Every row comes from one small tree of marks. The marks that hang from a mark follow it in brackets, in alphabetical order. Every link used is in the known rows. Which tree was each row made from?
Known rows
S(H T(P)): [ 0.10 -0.28  1.11 -0.56  0.58 -1.14  0.09 -0.05 -0.56  2.50 -1.00  0.77
  0.26 -0.47  2.41  4.13  1.74  0.49  0.41  0.36  2.89  1.59 -3.85 -3.22
 -3.00  4.61 -2.43  2.85  0.48  0.24  2.65  1.84]
S(B H T(P(R) Y(Z(W)))): [ 0.10 -0.75 -1.69 -1.79 -2.91  1.51 -2.77 -0.11 -1.77 -2.19  0.99  2.36
  1.47  1.11  1.60 -1.98 -2.80  0.99  0.03 -1.04 -1.08 -1.71 -0.55  1.27
 -2.54 -1.34 -1.58  1.57  2.08  1.28  1.17 -0.68]
T(S(H) W Y): [ 1.14 -1.68 -0.90  0.19  1.06  0.00  2.04  0.25  3.46  1.67  1.70  0.32
 -0.08  0.14 -0.38 -1.19  2.02  0.15  1.35 -0.24 -3.22  1.73 -0.39 -3.27
  1.45 -1.04 -2.02 -1.50 -1.85  1.09  0.61  0.81]
S(H): [-1.36  0.62  1.61  1.69  2.85 -2.51  2.87  0.25 -0.28  4.17 -2.11 -0.63
 -1.19 -1.95  1.19  4.37  4.82 -0.71 -0.13 -0.79  5.00  1.55 -4.92 -5.10
 -0.49  6.45 -1.15  2.05 -0.18  2.34  2.85  4.27]
P(R): [-2.11  2.88  2.02  3.31  0.89 -4.25  1.50 -1.11 -3.67 -0.59 -3.94 -3.65
 -2.14 -0.73  0.08  5.67  3.09 -1.32 -3.79  2.80  6.58 -1.89 -1.44 -1.04
 -0.81  5.03  4.00  1.82  2.08 -0.50  0.99  4.15]
B(S(H)): [-0.79 -0.79  2.77  1.16  4.43 -0.32  2.34  0.84  1.32  6.06 -2.39  1.09
 -0.81 -2.55  1.81  2.61  4.44 -0.53  2.04 -2.54  4.91  2.59 -6.53 -3.84
  0.82  7.07 -3.24  0.61 -1.90  3.72  1.71  2.03]
B(S(H T(P Y))): [ 1.03 -1.86  1.38 -1.61  0.98  1.57 -2.03  0.87  1.75  4.61 -0.66  2.18
  1.55 -0.01  2.50 -0.34 -0.32  1.00  3.00 -0.69  0.99  2.30 -3.97 -1.72
 -1.54  2.38 -3.68  1.45 -1.85  1.28  0.68 -0.42]
T(P(R) S(H) W Y(Z)): [ 2.41 -1.95 -3.03 -0.06 -1.39 -1.06 -2.81 -0.19 -0.26 -3.24  1.00 -2.18
 -1.35  1.43 -0.58 -1.05 -2.63 -2.31 -0.94  1.89 -6.39 -2.29  3.18  0.14
  3.13 -4.76  0.96 -2.31 -1.25 -2.29 -0.78 -0.55]
T(S Y): [-0.47  1.54 -0.54  1.03  0.01 -2.15  1.12  1.12  1.83  1.21 -0.54 -0.92
 -0.36  0.73 -2.55 -0.17  2.66  0.42  0.33  1.07  1.87 -0.19  0.35 -0.58
  1.00  0.65  1.43 -0.27 -2.36  0.66 -0.39  2.47]
Y(Z): [-2.53  3.15 -1.30 -0.04 -0.20 -1.98  3.24  0.71 -2.95 -1.65 -2.53 -1.58
 -2.47 -2.04 -1.90  2.26  1.61 -1.44 -1.33 -0.77  3.62  0.52 -1.14 -2.24
  0.44  2.49  1.17  2.22 -0.27  0.09 -0.27  1.98]
S(B H T(P(R) W Y(Z))): [ 0.98 -2.61 -0.49 -1.86 -1.54  2.82 -2.20 -0.37 -1.44 -1.63  2.07  1.80
  1.87  0.62  2.24 -2.42 -4.29  0.71  0.37 -1.11 -2.81 -1.45  1.04  0.54
 -2.58 -3.23 -0.88  0.59  2.91 -0.08  1.32 -1.91]
A(H): [-2.85  4.43  2.55  3.16  2.29 -3.57  4.85  1.66 -0.36  4.18 -3.58 -1.99
 -0.70 -2.15 -1.05  5.81  5.04 -1.27 -0.64  0.62  6.19  1.49 -4.33 -4.70
 -1.29  7.13  0.35  2.59 -0.86  0.96  2.70  4.33]
S(B T(P W Y(Z))): [-0.21 -0.13 -2.60 -3.41 -2.93  3.47 -0.21  0.34 -1.73 -3.69  2.86  2.01
  1.77  0.93 -0.17 -3.60 -4.07  1.79  0.86 -1.72 -1.57 -0.11  2.70  1.69
 -2.81 -4.12 -1.23  1.16  1.90 -1.04  0.10 -3.34]
P(R T): [-2.14  4.14  3.95  3.38 -0.09 -3.25 -0.49 -1.83 -3.13  0.09 -4.44 -3.23
 -1.08 -1.24  0.22  5.26  1.46 -1.13 -3.96  3.67  5.72 -0.47  0.71  1.61
 -1.06  3.62  6.27  2.38  2.84 -2.39 -1.53  2.63]
S(B H T): [-1.58 -0.59  3.40 -0.12  2.73  1.49  2.67  0.50  1.07  4.80  0.28  3.39
  1.75 -1.84  2.32  1.17  2.85  1.98  1.65 -4.11  5.63  1.91 -5.31 -2.18
 -4.01  5.46 -3.56  2.45  2.10  4.42  4.13  1.77]
B(S(H T(P(R) W Y(Z)))): [ 1.91 -2.46  0.17 -2.27 -0.83  2.77 -2.68 -0.26 -0.30  0.05 -0.10  1.18
  0.54 -0.31  2.76 -1.87 -3.64 -0.42  1.47 -0.07 -3.79  1.04 -0.78 -0.94
 -0.46 -1.95 -2.85  0.33  0.01 -0.58 -0.98 -2.91]
B(S): [-1.58  1.45  1.91  1.10  3.18 -0.93  2.78  0.41 -0.32  2.94 -2.80 -0.03
 -1.14 -1.81  0.14  2.44  3.96 -0.10  0.95 -1.50  6.34  1.61 -4.26 -1.48
  0.48  6.17 -1.39  0.76 -1.70  2.16  0.44  1.07]
P(R T(S(B H) W Y(Z))): [ 0.35 -0.45  2.08  0.57 -0.35  1.93 -1.84 -0.39  1.39 -0.36  1.30  0.32
  0.94 -0.78 -0.50 -3.14 -2.58 -1.07 -0.43 -0.71 -3.53 -0.64  3.43  3.46
  1.65 -4.67  2.88 -1.75  1.36 -0.55 -2.66 -1.58]

Which tree is each row?
[ 1.68 -1.91 -1.86  0.55  2.48 -1.84  1.52 -0.50  1.25  0.20  1.50 -1.03
 -1.79  0.53  0.03  2.48  2.81 -0.55 -0.15  0.06 -2.01  0.35 -1.07 -2.10
  1.89  1.72 -2.43 -2.09 -2.05 -0.28  2.05 -0.26] : T(P S(H) W)
[ 0.33  1.21 -2.23 -2.72 -3.56  1.14 -2.59 -0.09 -2.07 -3.82 -1.26  0.94
 -0.27  0.85  0.51 -1.25 -2.76  0.45  0.03  1.24 -0.90 -0.20 -0.16  2.20
 -0.81 -1.20 -1.40  0.56 -0.42 -1.32 -2.48 -2.81] : B(S(T(P(R) Y(Z(W)))))
[-0.79 -0.35 -0.04  0.92  2.94  0.31  5.00  0.06  1.21 -0.36  2.30  0.85
 -0.72 -0.54 -1.87 -0.11  3.58  1.15  0.50 -3.09  1.93  0.15 -0.26  0.82
  0.67  1.79 -1.58 -2.57 -0.01  2.35  1.84 -0.45] : T(S(B) W)
[-0.89  2.83  0.76  0.28 -3.52  0.15 -1.48 -1.60 -2.82 -3.67 -1.94 -2.77
 -0.41 -0.79 -0.67  0.16 -3.47 -1.70 -3.18  3.38 -1.99  0.04  4.78  1.61
  0.38 -4.24  5.61  1.54  3.15 -4.54 -4.31 -1.00] : P(R T(W Y(Z)))
[ 1.65 -2.97  0.43 -2.30  0.51  3.00 -0.86  0.06  1.81  2.97  0.78  2.43
  1.65  0.04  2.92 -1.19 -1.04  1.23  3.01 -0.61 -2.00  2.99 -2.68 -2.20
 -1.22  0.53 -4.94  0.57 -1.02  0.33  0.35 -2.35] : B(S(H T(P W Y)))
[-0.55 -1.05 -0.62 -0.33  1.34  0.73  0.76  2.40  3.13  2.59  1.51  1.80
  0.50 -0.63 -1.93 -3.84  0.53 -0.23  2.29 -4.28 -0.13 -0.39 -0.93  0.02
  2.15 -0.94 -0.77 -1.16 -2.48  3.74  0.92  1.36] : T(S(B H) Y(Z))
[ 0.95 -0.82 -3.68 -0.09 -1.25 -0.80 -2.94  0.61 -0.18 -3.10  1.27  0.54
 -0.48  2.19 -1.35 -2.40 -1.17 -0.56 -0.37 -0.75 -2.98 -3.81  1.45  3.30
  2.41 -2.38  0.29 -2.67 -1.51  0.97  0.46 -0.18] : T(P(R) S(B H) Y(Z(W)))
[ 0.45 -2.04  2.60 -1.61  2.48  2.90  2.92 -0.23  2.07  4.02  0.02  2.86
  0.66 -2.65  3.10  0.66  1.96  0.84  2.70 -2.68  0.81  4.51 -5.40 -3.99
 -1.42  3.60 -6.26  0.59 -0.07  2.80  1.25 -1.86] : B(S(H T(W)))
[-1.88  4.07  1.76  1.41 -3.28 -1.24 -2.64 -0.68 -3.10 -2.09 -3.71 -2.89
 -0.46 -0.68 -1.29  1.01 -2.69 -1.75 -3.04  3.46  1.49 -0.91  3.45  2.18
 -0.09 -1.97  6.96  2.52  2.04 -3.52 -4.04  1.33] : P(R T(Y(Z)))
[ 0.50  1.09 -2.27  0.72 -0.62 -3.12 -1.34  0.85  0.79 -0.21  0.01 -1.90
 -0.72  2.35 -2.43  0.68  0.98  0.19 -0.20  2.44  0.67 -1.92  1.77  1.38
  1.45 -0.04  2.14 -0.68 -3.35 -1.40 -0.40  1.87] : T(P S Y)
[ 1.72 -2.98 -2.23  0.12  0.00  0.59 -2.41  0.19  0.10 -2.36  2.67 -0.05
  0.00  1.75 -0.51 -3.21 -2.77 -1.06  0.03 -0.98 -4.91 -3.41  2.89  2.38
  2.64 -4.53  0.53 -3.20 -0.44 -0.06  0.47 -1.39] : T(P(R) S(B H) W Y(Z))
[-0.36  2.34  1.34  0.80  0.65 -0.29  2.67 -0.85  1.23 -0.43 -0.16 -0.83
 -1.05 -1.41 -1.56  1.69  2.19  0.05 -1.14  0.62  0.09  2.47  1.60  1.15
  0.94  0.47  1.42 -1.08  0.15 -1.89 -2.16 -1.39] : P(T(S W))
[ 0.83 -2.54  1.79 -2.21  1.11  3.51  1.24  0.37  2.70  4.04  0.50  3.11
  1.70 -1.40  2.96 -1.63  0.04  1.10  3.38 -1.63 -1.09  4.25 -3.73 -3.88
 -1.48  0.76 -5.42  1.00 -0.30  2.22  0.16 -1.77] : B(S(H T(W Y)))
[ 1.60 -3.46 -1.60  0.02  1.84  0.74 -0.26  0.52  2.48  1.05  3.75  1.33
  0.94  1.89 -0.39 -2.33  0.54  1.07  2.01 -2.08 -2.79 -1.12  0.80  0.93
  1.53 -1.37 -1.99 -2.97 -1.63  1.10  2.03 -0.66] : T(P S(B H) W Y)
[-1.82  1.17  1.70 -1.03 -0.50  1.75  1.34  0.66  0.06  1.68  0.58  2.64
  2.56  0.15  0.04 -1.22  0.14  2.97  1.21 -1.90  5.06  0.43 -1.05  0.69
 -4.33  1.24 -0.27  2.64  2.09  2.10  1.48  1.01] : S(B T(Y))
[ 0.02  0.33 -1.74  0.83 -0.90 -1.68 -3.27  0.83 -1.51 -2.95  0.17 -1.57
 -0.53  2.23 -2.80 -2.22 -2.25 -0.69 -1.16  0.34  0.26 -5.18  3.82  5.40
  1.93 -3.03  4.20 -1.92 -1.26 -0.55 -0.56  0.62] : T(P(R) S(B) Y(Z))
[ 2.07 -2.98  1.59 -0.97  0.28  1.84 -2.38 -0.80  0.42  1.97 -0.18  1.01
  1.22  0.45  3.62 -0.27 -1.91  0.45  1.22  0.95 -1.86  1.13 -1.86 -1.30
 -1.15  0.19 -3.02  0.35  0.37 -0.05  0.26 -1.72] : B(S(H T(P(R) W Y)))
[-0.57  1.47  0.49  0.81 -1.54  0.85 -2.29  0.06  1.03 -1.09 -0.22  0.97
  0.25 -0.44 -1.07 -2.56 -1.32 -0.58 -0.74 -0.61 -1.87 -1.03  1.75  4.10
  1.45 -2.66  2.20 -1.25  0.47  0.62 -2.41 -0.53] : P(R T(S(B H) Y(Z(W))))
[-1.05  2.54  0.64  0.08 -1.91  0.39  0.81 -1.03 -0.42 -0.49 -0.55 -1.04
  0.61 -0.78 -0.88  0.47 -0.43  0.38 -0.98  1.91  0.10  2.46  2.71 -0.21
 -0.84 -1.24  2.82  1.85  1.63 -3.22 -2.80 -0.54] : P(T(W Y))
[ 0.40  0.90  0.05  0.04 -1.29 -1.33  0.11 -2.07 -3.86 -3.91 -0.64 -1.82
 -0.67  0.79  1.68  3.72 -0.74  0.50 -2.86  3.57  0.97 -0.39  0.66 -0.24
 -3.39  1.03  0.82  1.37  3.38 -3.25  0.71 -0.67] : S(T(P(R) W))
[ 0.22  0.31 -1.93  0.20 -0.55 -0.34  2.52  0.06  1.76 -0.99  1.35 -0.78
 -0.55  0.52 -2.24 -1.04  1.35  0.36  0.11  1.13 -1.90  0.77  1.82 -1.03
  1.55 -2.06 -0.12 -1.45 -1.42 -0.42 -0.75 -0.05] : T(S W Y)
[ 1.61  0.07 -3.94 -0.30 -2.69 -1.67 -2.12 -0.45 -1.65 -6.10  0.69 -3.02
 -1.75  2.16 -2.20 -1.30 -3.12 -1.59 -2.22  3.09 -5.19 -3.19  5.31  2.40
  2.73 -5.86  3.10 -2.45 -1.01 -3.68 -2.25 -1.44] : T(P(R) S W Y(Z))
[ 0.09  1.88  0.46  0.07 -0.93  0.33  0.67 -0.19  2.27 -0.38  0.62 -0.70
  0.38 -0.14 -1.99 -0.77  0.06  0.27 -0.13  1.61 -1.88  2.25  3.30  1.36
  0.86 -2.77  2.20 -0.84 -0.33 -2.73 -3.18 -1.13] : P(T(S W Y))
[ 1.96 -3.44 -0.42  1.65  1.75 -0.43 -1.96 -0.71  0.78 -0.10  2.61 -0.34
  0.40  2.34  0.49 -1.32 -0.49  0.11 -0.16  0.11 -2.39 -3.33  2.00  2.09
  1.33 -1.77  0.69 -3.18 -0.01  0.27  2.01  0.16] : T(P(R) S(B H) W Y)
[ 0.94 -0.85 -3.12 -0.19 -1.34  0.02 -1.87 -0.12 -1.53 -5.45  2.41 -1.20
 -0.64  2.31 -2.29 -3.01 -3.12 -0.63 -1.14  0.13 -3.77 -4.35  5.44  4.77
  2.21 -5.64  2.67 -3.05 -0.08 -1.64 -0.82 -2.07] : T(P(R) S(B) W Y(Z))
